Known rows, with every step that occurs
r, b: [ 0.36 -0.42 -0.58 -2.41  1.88 -3.60 -0.50  0.77  0.73 -1.77 -1.29  1.62
 -0.59  1.58 -1.71 -3.56  0.32 -1.18  2.57  4.71]
g, a: [-1.85 -1.62 -0.39 -3.50  0.30 -4.12  0.09  1.40  1.50 -1.60 -2.83  1.41
 -2.04  0.56 -0.98 -1.42  1.56  0.41  1.22  2.69]
n, b, w: [-0.51 -2.38  1.34 -0.36  0.68 -4.38 -0.37  0.40  0.98 -0.99 -2.43  2.94
 -4.38 -0.57  1.10 -2.33  0.30  0.03  1.12  5.95]
g, a, t: [-2.01 -1.85  0.50 -3.30 -0.23 -5.75  0.25  1.80  0.91  0.09 -2.57  0.98
 -2.71 -1.33 -1.77 -1.09  1.27 -0.77  0.68  3.54]
b, w, g, a: [-2.84 -3.13  0.16 -2.72  1.67 -3.85  0.52 -0.17 -0.24 -4.53 -4.40  3.16
 -3.12 -0.25 -0.51 -1.54  1.54 -0.67 -0.51  3.62]
a, b, w, g: [-4.04 -2.90  0.29 -1.09  2.28 -5.07  0.68 -1.88 -1.16 -2.60 -4.13  4.20
 -3.67 -0.49  0.66 -2.67 -1.28 -1.87  0.63  5.40]
t, a: [-0.15 -1.17  0.41 -2.89  0.80 -5.71 -0.63 -2.92  2.65 -1.58 -2.78  0.00
  0.88 -0.34 -0.57 -2.76  1.32 -0.11  1.21  2.46]
n, b, a: [ 0.42 -2.48  0.99 -2.11  1.20 -4.94 -2.67  0.90  1.53  0.77 -2.64  2.23
 -3.45 -0.69 -0.45 -3.72  0.99 -0.28  1.74  3.96]
n, b, a, t: [ 0.28 -2.70  1.62 -2.01  0.84 -6.15 -2.57  1.17  1.14  1.89 -2.42  1.90
 -3.89 -2.03 -1.07 -3.50  0.79 -1.08  1.32  4.63]
w, g, a, b: [-2.84 -2.96  0.05 -3.46  0.57 -3.22 -1.17  0.64 -0.10 -2.63 -2.85  2.43
 -3.11  0.54 -1.91 -2.98  0.38 -0.31 -0.94  2.33]
n, t, a: [-0.95 -1.04  0.68 -3.43  1.25 -7.16  0.34 -0.65  2.37 -0.64 -1.43  1.13
 -2.10 -1.41 -0.34 -1.60  0.83  0.47  1.18  3.71]
t, a, z: [ 0.01 -0.97  1.15 -4.13  0.96 -5.52 -1.06 -2.46  3.28 -1.60 -3.32  0.77
  0.86 -0.80 -0.15 -2.99  0.76  2.47  1.20  2.01]
w, g, a: [-1.87 -2.89  0.06 -4.13  0.41 -3.30 -1.30  1.07  0.05 -2.83 -2.56  1.75
 -2.37  0.58 -2.26 -2.77  1.66  0.05 -1.30  1.38]
r, b, a: [ 0.40 -0.92 -0.79 -3.46  2.97 -3.97 -1.85  0.82  1.19 -1.70 -2.85  1.93
 -0.49  1.03 -2.57 -4.18  1.03 -1.79  3.20  4.06]
z, n, t: [-1.20 -2.55 -1.39 -3.85 -0.21 -5.96  0.82  1.13 -0.90  2.44 -1.13  1.23
 -4.80 -0.69  1.12 -0.91  0.56  0.71  1.49  2.01]
b, a, g: [ 0.00 -1.92 -0.60 -3.75  2.81 -6.10 -1.43 -1.38 -0.02 -0.96 -4.18  2.42
  1.06 -0.32 -1.83 -3.62  2.60 -0.97  1.99  1.56]
w, b, a, t: [-1.53 -1.17  0.96 -1.93  2.18 -5.80 -2.32 -0.64  0.23  0.08 -0.90  1.82
 -1.40  0.82 -0.06 -3.46  2.53 -4.03  1.03  2.89]
t, a, b, w, g: [-2.27 -1.94  0.57 -1.72  1.38 -5.00 -0.29 -3.81  1.92 -2.98 -4.13  1.85
 -0.96 -0.50 -0.18 -2.83 -0.39 -0.83  0.95  4.18]
z, n, b, w, g, a: [-0.92 -3.49 -0.86 -2.27 -1.39 -2.67 -0.59  1.47 -0.31  0.78 -2.27  1.76
 -6.06  0.24  0.84 -1.47  0.53  1.17  0.76  2.87]
z, n, t, a, g: [-0.39 -1.89 -1.37 -3.61 -0.66 -5.49  0.57 -0.44  0.20  1.74 -1.25  0.65
 -2.93 -0.35  0.44 -1.14  0.87  1.39  1.60  1.64]
t, a, g: [ 0.67 -0.52  0.06 -2.40  0.62 -5.16 -0.37 -3.71  2.15 -2.06 -2.48  0.36
  2.81  0.39 -1.28 -2.94  1.77  0.55  1.27  2.08]
z, n: [-0.74 -2.81 -1.66 -3.43 -0.36 -5.03  0.32  0.02 -1.32  1.92 -1.96  0.75
 -3.14  0.09  1.11 -1.70  0.86  0.18  1.47  1.24]

Rows
[ 0.59 -2.88 -1.19 -2.78 -0.71 -3.97 -1.52  0.71 -0.38  2.63 -2.11  1.43
 -3.88  0.14  0.34 -2.59  1.01  0.88  2.00  1.86] -> z, n, b, a, g
[-0.81 -0.46  0.07 -1.68  2.41 -4.24 -2.25 -1.49  0.27 -1.47 -0.91  2.46
  0.46  2.67 -0.01 -3.90  3.04 -2.72  1.51  1.98] -> w, b, a, g
[-3.27 -1.66 -0.39 -2.51  0.49 -4.05  0.28  0.79  1.24 -1.25 -3.23  2.45
 -3.06  0.63 -0.58 -1.73 -0.22 -0.08  1.73  4.00] -> g, a, b
[-0.86 -0.87  1.20 -4.22  1.35 -6.98  0.00 -0.32  2.80 -0.61 -1.83  1.66
 -2.09 -1.77 -0.04 -1.81  0.52  2.24  1.14  3.42] -> n, t, a, z
[ 0.14 -1.42  0.30 -4.47  0.04 -5.01 -1.02 -2.17  2.63 -0.37 -3.19  0.34
 -0.14 -0.59  0.36 -2.62  0.63  3.01  1.42  1.17] -> t, a, z, n
[ 0.58 -1.47  0.68 -3.90 -0.45 -4.49 -1.53 -1.65  3.11  0.06 -2.81  0.43
 -1.02 -0.58  0.42 -2.75  0.34  3.32  1.41  1.84] -> t, a, z, n, b
[-1.00 -1.31 -0.55 -2.41  2.03 -2.02 -0.22  1.10  0.69 -4.58 -2.79  2.74
 -2.05  1.53 -2.11 -2.86  0.57 -1.08  1.49  5.28] -> r, b, w, g, a
[ 0.53 -2.36  1.55 -2.94  1.23 -4.80 -3.00  1.26  2.02  0.72 -2.99  2.77
 -3.45 -1.00 -0.19 -3.93  0.65  1.54  1.70  3.71] -> n, b, a, z
[-2.04 -2.84 -1.05 -3.39 -0.20 -5.16  0.52 -0.49 -0.12  0.71 -2.25  1.58
 -5.05 -0.83  0.80 -1.16 -0.15  0.66  0.99  2.65] -> z, n, t, a, b, w, g
[-3.83 -2.33  0.14 -0.64  2.38 -5.79  1.35 -2.00 -0.71 -1.82 -4.22  4.05
 -3.33 -0.63  1.43 -2.23 -1.41 -1.80  1.84  6.02] -> a, b, w
[-1.43 -1.01  0.33 -3.32  2.07 -4.63 -2.46  0.17  0.85 -0.01 -1.03  2.65
 -2.43  1.52  1.14 -3.23  2.16 -0.78  1.56  1.78] -> w, b, a, z, n, t
[-3.92 -1.94 -0.31 -2.02  0.93 -3.91  0.93  0.44  1.11 -2.41 -4.17  3.17
 -3.63  0.29 -0.06 -1.20 -0.21 -0.33  1.80  4.89] -> g, a, b, w
[-1.08 -2.97  1.75 -0.94 -0.04 -3.78 -0.99  1.38  0.76 -1.30 -2.46  2.81
 -5.33 -1.08 -0.45 -2.28  0.47 -0.18 -0.29  5.64] -> n, b, w, g, a, t
[-1.04 -2.83  0.62 -4.08  2.50 -8.29 -1.60 -0.18 -0.12  1.23 -4.20  1.59
 -1.53 -2.97 -1.90 -3.09  1.83 -2.81  1.34  2.77] -> b, a, t
[-1.62 -1.87 -0.49 -5.01 -0.47 -3.41 -0.26  2.19  1.56 -0.35 -3.26  1.76
 -3.06  0.28 -0.10 -1.25  0.88  3.48  1.43  1.39] -> g, a, z, n
[-0.93 -2.76  1.68 -1.61  0.28 -2.90 -1.31  1.42  1.40 -2.14 -2.83  3.41
 -5.02 -0.39  0.13 -2.56  0.32  1.71 -0.02  4.95] -> n, b, w, g, a, z
[-0.97 -3.59 -0.40 -2.19 -1.68 -3.47 -0.49  1.66 -0.59  1.64 -2.12  1.55
 -6.39 -0.66  0.50 -1.27  0.36  0.59  0.49  3.26] -> z, n, b, w, g, a, t
[-0.79 -2.71 -0.21 -6.00  2.33 -6.42 -1.83  0.75  0.70  0.96 -4.51  2.59
 -2.73 -1.74 -0.26 -2.95  1.36  1.70  2.16  1.03] -> b, a, z, n, t
[-0.69 -1.38 -0.39 -2.10  2.41 -2.67 -0.20  0.43  0.16 -4.23 -2.56  2.78
 -1.74  1.25 -1.75 -3.24  0.46 -1.53  1.45  5.29] -> r, b, w, g
[-0.45 -2.90  0.64 -4.09 -0.05 -3.76 -1.11  1.08  0.14  0.42 -2.93  2.78
 -4.34 -0.72  1.33 -2.56 -0.13  3.95  0.56  2.12] -> a, z, n, b, w, g
[-1.19 -1.12  0.23 -3.10  2.01 -4.15 -2.70 -0.35  0.70 -0.24 -1.39  2.40
 -1.61  1.97  1.12 -3.63  2.29 -1.02  1.59  1.42] -> w, b, a, z, n
[-1.26 -0.80  0.83 -2.87  2.67 -4.53 -2.74 -0.58  1.07 -1.13 -1.54  2.71
 -0.87  1.83  0.78 -3.91  2.40 -1.38  1.43  1.95] -> w, b, a, z
[-1.26 -3.10  0.38 -4.66 -0.57 -2.26 -2.07  2.15  0.52 -1.56 -2.44  2.10
 -4.00  0.41 -1.49 -2.80  0.90  2.53 -1.13  1.13] -> w, g, a, z, n, b
